Known rows, with every step that occurs
tilo babuf vuri kevu: [-12 -22  31 -14   2  10  12   5  10  26   2   6   4   2 -14 -47  15 -12
  11  10   9 -18   7  10  48   6  12   9  17 -35  33   4 -24  -2 -11  21
 -13  32]
somak gatode posa nide: [ 20  -8  -9  -5 -11 -28   2 -26   5 -17 -18  12  -3   7  59  18 -24  14
 -30 -38  15 -10  23  -9 -30  27  10 -41  -7   1 -10 -17  -9  -7 -22  12
  18  -1]
nide zitev babuf tilo: [ 19  20   1  39  25  12  11   7   5 -10  25  16  -7  -8 -43  20  17 -33
  28 -21 -14   4 -10  21  -4  -8 -14  19   1   8   0   6  22 -14  22 -48
  14  10]
tilo babuf zitev nide posa kevu vuri: [ -6   7  24 -20   2 -16  22   5  21   0   2 -12  -1  -3  17  -5  23 -20
   7  29  -1 -25  12  -7  34  -3  10  16 -17  -9  18  -9  -5  40  11  15
  -2   1]
tilo babuf vuri: [ -6   2  26  -8  14   7  10  11  20  32  -7  15   4 -10  -8 -26   6 -24
  28   2  -1 -18   5  12  38  19  10  21  14 -34  23  14  -7  -5   5  11
 -12  35]
tilo babuf zitev: [  0   4  17 -12  19 -15  21   3  36  14 -15   4  -8  -9   3  -3  14 -22
  31   4  -2 -30   7   5  22   9   1  27   7 -19  39  10 -18   7  22   1
 -15  27]
babuf vuri: [  2   7  15  -5   3  10  -3   4   4  40  -5  31   7 -11 -24   3 -15   3
  34 -21   1   8 -13  12  22  26  -6  13  13   0  -8  26  -4 -34  -6  16
 -12  22]
somak gatode posa nide zitev babuf vuri: [ 21   0   8   5 -25 -20  19 -21   7 -20  -4  23   2  16  35  12 -20   0
 -25 -36   5 -10  16  -4 -14  17  18 -35 -15   6 -28 -39  -6   1 -21   0
  32  -3]
zitev nide: [ 31  -1 -31 -16   7  27  -3   2  10   8  -9   4   3 -12 -12  21  22   2
   5  -2  16  27  -4  -7 -11  40  -9  -8  12  22  -9  24   4  13 -11   1
  -1 -11]
tilo babuf: [ -1  -1  -3  -5  35  -2  -3   5  20  17 -14   0  -8 -14   8 -15  14 -21
  23  -3   4 -20   9  10   9  19   0  19  18 -33  43  24  -3  -3  18  -3
 -15  29]
tilo babuf zitev nide posa: [  4  14  13 -17   5  -7  26   5  38   7  -1  -7  -1  -9  12  -2  19 -24
  12  13  -4 -29  18   0  28  -2   7  16 -12 -10  16   3  -8  27   8   7
 -10  15]
somak gatode posa kevu vuri babuf tilo: [ -2  -6  25   7  -6 -34 -10 -16 -14 -17  -3   5  -7   4  59  -3 -15   0
 -33  -7  12   4  16   0  -4  22   9 -32 -13 -17  20 -29   3   0 -17   5
  28  -2]
zitev babuf: [  9  11 -29  12  23  18  -5   2  -5   8  -9  33   6 -23 -28 -17  28 -38
  38 -21 -17  20 -25  20 -19   8  -7  31  21 -22  36  10   6 -22  25 -29
  15   6]
vuri kevu posa nide: [-14 -45  -9 -20 -19   4 -16  -5 -30  -1  -4 -31   1  19   1 -23 -12  41
 -33   9   9   6   6 -18  -7 -16   7 -33  21   3  20   4 -44 -10 -35  22
 -25  -4]
posa nide zitev babuf vuri kevu: [ 21 -20  -5   9 -27  26  43  -8  14 -26  -3   9   4  16 -43   3  21  13
   0  -1  -3 -11  -1   1 -11 -17   9  -2   5  18 -40 -30 -16  19  -8  -8
   7  -7]
gatode somak: [ 14  10 -51  -5  45  18 -30  -6  13  28  -5   3  -9  32  11 -18 -16 -22
  -8 -42  33  21 -20  -1  -3  31 -40  41  13 -22  37  48   2 -28  39  29
   1   6]
zitev nide posa kevu vuri babuf tilo: [  3  13  -1  -1  -6  13  -1   6  -7  -8  20 -19   8 -16  15  -3  19  -1
 -26  32  -1  16  14  -2  11  -9   1  -8 -24   1 -18   0  28  31 -16   9
   6 -21]
babuf vuri kevu posa nide zitev: [-10 -23  31 -13 -33  10   7   5 -14  18  10   0   8  21 -28 -16 -21  29
 -11   2   3   0  -1  -8  31  -8  11 -21  10  14 -22  -7 -31 -15 -38  25
 -16   9]
somak gatode: [  3   6 -14  -3  13 -27 -26 -24   8  11 -20  15  -9   1  41  21 -23 -11
   6 -36  33  -6   9  17 -34  37 -10 -30  -3  -5   0   3   4 -30  -1 -13
  13  -3]
somak gatode posa nide zitev: [ 22  -3  -7   2 -12 -31   6 -26  11 -26  -8   8  -9  15  53  30 -28  15
 -33 -40  16 -16  24  -8 -28  23   9 -43 -12  14 -23 -23  -4  -2 -17   3
  21  -3]
vuri babuf zitev nide: [  5  -1   7  14 -23  15  31  12  53   0 -21   7   1   0 -23  -9  21  -9
  11  33  -3   8 -10  10   9   2   0  24   3  -2  10 -22  -8  21  15 -28
   0  17]
kevu vuri: [-22  -8   1   4  38  -4 -39  -7 -26  20  -7  13   3  -3   2  17 -17   4
  35 -13  13  32 -22   8  -1  17 -15  21   8   6   7  33  27 -33  35   8
   9   7]
zitev nide posa: [ 18  21 -35  -9   6  13 -10  -1   8   3  15 -11   4 -18  16  20   5   2
 -15  -8   5  10  15  -3  -5   2  -8 -12 -18  18 -26  28  24   8  -9   8
  -7 -13]
vuri kevu posa nide zitev: [-11 -42  -5 -14 -20   2 -11  -6 -24 -10   4 -35  -7  26  -4 -13 -12  42
 -38   7  11  -1   9 -19  -5 -21   3 -36  15  15   7  -2 -39  -5 -33  13
 -22  -5]

Rows
[ -5 -13   9   1 -25  32  17   9 -21  11  -1  29  25   2 -42 -48  18 -21
  14   3 -24  19 -22   6  13 -14  20  11  17 -20  11 -23 -22 -10 -17  -1
  14   3] => zitev babuf vuri kevu posa nide
[-30  24   6  15  18 -23 -28  -1 -19  -5  25 -22  -6 -22  38  -7 -11   3
 -17  16 -10 -10  16  13   6 -39 -12   8 -32 -23   6  14  37  -6   9  11
  -5  -6] => nide posa kevu vuri babuf tilo
[ -1 -11   4   4  -8  31  11   4 -14  18   7  39  17  -8 -50 -47  33 -30
  27  -8 -12  21 -28  18  19  -4   4  21  19 -22  26 -10 -15 -22  -5  -6
  17  10] => zitev babuf vuri kevu
[ 15  21   1  27  10   9  14   8  14  -3  20  25  -6   3 -46  18   9 -27
  29 -25  -8  -3 -20  15   5  -2 -12  19   1  20 -19  -6  15 -13  25 -38
  14   8] => nide zitev babuf vuri
[-22 -13  10   0   9 -13 -19   4 -16 -10 -13  -9 -14  -4   7 -12  21  10
   1  39  13  10 -19   0  -5  15 -12  14   7 -12  34 -10   9  17  21   0
   5 -19] => posa kevu vuri babuf
[ -8   3 -11 -10  -5  -6 -18  11 -19   8 -26 -19   9   2  19  18 -46  25
  -7   2 -21   5   8 -26 -34   0  17 -17  14   4 -13  15 -11  -8 -17   5
 -27  -4] => kevu posa nide
[ 28  -5  -9  22  -7  26  40  -5  15 -28  -8  10   5   0 -35  19  18   1
  12  -3 -12  -6   5   5 -25 -11   6   8   2  10 -35 -15   0  17  -1 -21
   9  -4] => posa nide zitev babuf tilo
[ 17  24  -8 -16 -10  -8  19  -4  32   4   4  -1   0  -9   4  37   2   2
   9  -5  -3  -7   3  -6   9  -3  -9   5 -23  34 -16  12  -5   9   2   9
  -8  -5] => babuf zitev nide posa
[ 12   5   5  23   1  12  14   3   6  -6  28  17  -8  10 -51   4  17 -19
  18 -19   0  -4 -18  15  13 -12 -12  10   3  19 -10 -13   4 -11  16 -33
  13   6] => nide zitev babuf vuri kevu
[ -3  -6  11   0  -8 -41 -13 -18  -7 -18  -8   3 -11   9  64   0 -16   6
 -35 -12  19  -3  10  -6 -13  27   6 -33 -12 -10  15 -30   3   2  -8   4
  27  -8] => somak gatode posa kevu vuri babuf
[-11 -39   8  -2 -21  14  -1   0 -34 -12  12 -26   4  17 -18 -28  -1  22
 -30  14  -6   9   8 -11   3 -31  12 -28  16   1  14 -10 -35  -3 -38   5
 -11  -3] => vuri kevu posa nide zitev babuf tilo
[ -3   9  -6  -1  -5 -11 -11  13 -12  -5 -13 -26   2  12  10  32 -48  24
 -13  -2 -18  -5   9 -26 -32  -6  12 -20   6  21 -30   7  -5  -1  -9  -9
 -23  -6] => kevu posa nide zitev
[ -5 -26  19 -14 -14  17   0  -4  -9  31   8  17   3   4 -33 -26   2  19
   8  -9  16   9 -10   9  37  10  -4  -5  18   0   9  14 -30 -32 -27  29
 -12  19] => babuf vuri kevu
[  7  14 -21 -18   1   3 -13  -2  -9  -8  17 -19   2 -13  22  14  14   8
 -23  15   9  10  10 -11  -1   3  -7 -13 -23  19 -22  12  26  26  -9  18
   1 -31] => zitev nide posa kevu vuri
[ -3  12   7  11  -7   2  -1  18 -20  -5  -6 -17  12   4  -2  17 -35   4
  -6   4 -35   5   7 -17 -24 -16  21 -11   4   6 -23  -1   0   1 -17 -17
 -13  -3] => kevu posa nide zitev babuf tilo
[-12 -13  18 -10  -6 -10   0   4  -8 -14 -13  -9  -9   1   1  -6  29   9
   0  50  12  11 -19  -9   5  15  -6  12  -2   2  23 -24   0  36  14   4
   9 -27] => posa kevu vuri babuf zitev nide
[ 28  -8 -22   8  -4  10  25  -9  27 -26 -16  -3  -7   8 -18  40   1  27
   4 -11   7 -19   9  -4 -34   2  -4  -5   4  29 -45  -3  -5  12   5 -10
  -8  -4] => posa nide zitev
[-13 -10   2 -14  21 -19 -29  -6 -31  -4  -9  -7 -16  -8  12   6  13  17
   9  19  19   9 -18  -6 -10  26 -18   5   7   0  31  10   6   6  16  15
   1 -25] => posa kevu vuri
[-20 -17  36 -17  -1   5   4  12  -1  29   2  -3   6   6  -6 -46   2 -11
   4  14  -1 -15  10   1  47   2  20   3  17 -34  31   2 -25  -1 -17  21
 -18  30] => tilo babuf vuri kevu posa
[  2  12 -15  -7  -7   8  -7   4   0 -11  15 -21   3 -10  19   1  19   4
 -27  29   6  12  10  -7   3  -6  -4  -9 -24   8 -21  -2  27  33  -6   7
   4 -26] => zitev nide posa kevu vuri babuf
[-32  -9  28  19   7  -1  -9   2   6  11 -14  14   5   7 -10  -1  -8  -5
  32  20   3  26 -24  13  15  -6  -6  37  -1  -1   9  -7  19 -11  42 -11
  16  18] => kevu vuri babuf zitev
[  5  13   0  10   5  26   9  10  -6  24  -3  49  18 -18 -43 -26  21 -40
  45 -15 -23  21 -30  20  10   9   4  33  17 -22  15  -2   3 -24   9 -15
  19  14] => zitev babuf vuri
[ 25  -5  -8  14 -18  23  42  -3  21 -21 -10  16   7   8 -40  18  14   4
  13  -7  -9 -11  -2   1 -19  -7   9   6   1  18 -48 -23  -5  16   1 -15
   8  -6] => posa nide zitev babuf vuri
[ 19  18 -31 -18  -1   4  -7  -1   1  -9  15 -21  -2 -18  21  14  19   8
 -27   9   7   1  14 -10  -8   6  -9 -18 -20  16 -17  16  17  26 -14  14
  -7 -29] => zitev nide posa kevu
[-29  25   1   5   7 -36 -21  -5  -3 -10  20 -22 -11 -13  40   2 -13   7
 -15  14  -6 -22   9   8   5 -40 -15  11 -36  -7   2   4  28   0  22  11
  -6 -11] => nide posa kevu vuri babuf zitev
[ -6  12   7   4 -18  -1   2  19 -14   0  -9 -10  13  12  -5  15 -39   8
  -3   2 -30   0   2 -23 -18 -12  23 -11   4  13 -35  -9  -5   1 -15 -11
 -13  -4] => kevu posa nide zitev babuf vuri
[-31  23  -7   8  15 -29 -33  -4 -13  -8  20 -24 -10 -16  43  -3 -13   8
 -19  13  -3 -17  11  10   0 -36 -15   7 -31 -15   3  12  36  -4  21   9
  -7 -10] => nide posa kevu vuri babuf
[ -8  30 -27  -4  22 -32 -31  -8  -6  -5  19 -26 -18 -27  45   9 -10  12
 -20  -9  -1 -31  17   6 -13 -23 -22  -4 -23  -8   9  30  22 -10   9  14
 -21 -15] => nide posa kevu
[ -3  12  -8   4  -9  -5  -5  16 -15  -9 -11 -17   7  12   3  22 -36  11
  -7  -1 -27   0   3 -23 -33 -13  18 -12   5  13 -26  -4  -3   2  -7 -18
 -14  -8] => kevu posa nide zitev babuf
[-32   1  26  18  -1   1  -7   3   5   5   0   6  11   8   1  -1  -9  -5
  15  27  -1  25 -14  10  20 -20  -1  30 -18   4 -11 -11  29   1  35  -5
  19  10] => kevu vuri babuf zitev nide posa
[-11 -39  -6  -8 -24   7  -4  -1 -27 -14   7 -27   0  24 -14 -25  -1  26
 -33   8   0   4   2 -17  -5 -28   8 -29  18   7  11 -13 -37  -2 -27   3
 -12  -8] => vuri kevu posa nide zitev babuf
[ 18  20 -19  29  24   3   2   2  13 -14  17  14 -15   0 -35  26  14 -26
  25 -27  -4  -4 -17  14 -16  -4 -20  18   4  20  -3   3  20 -10  36 -49
  12   2] => nide zitev babuf
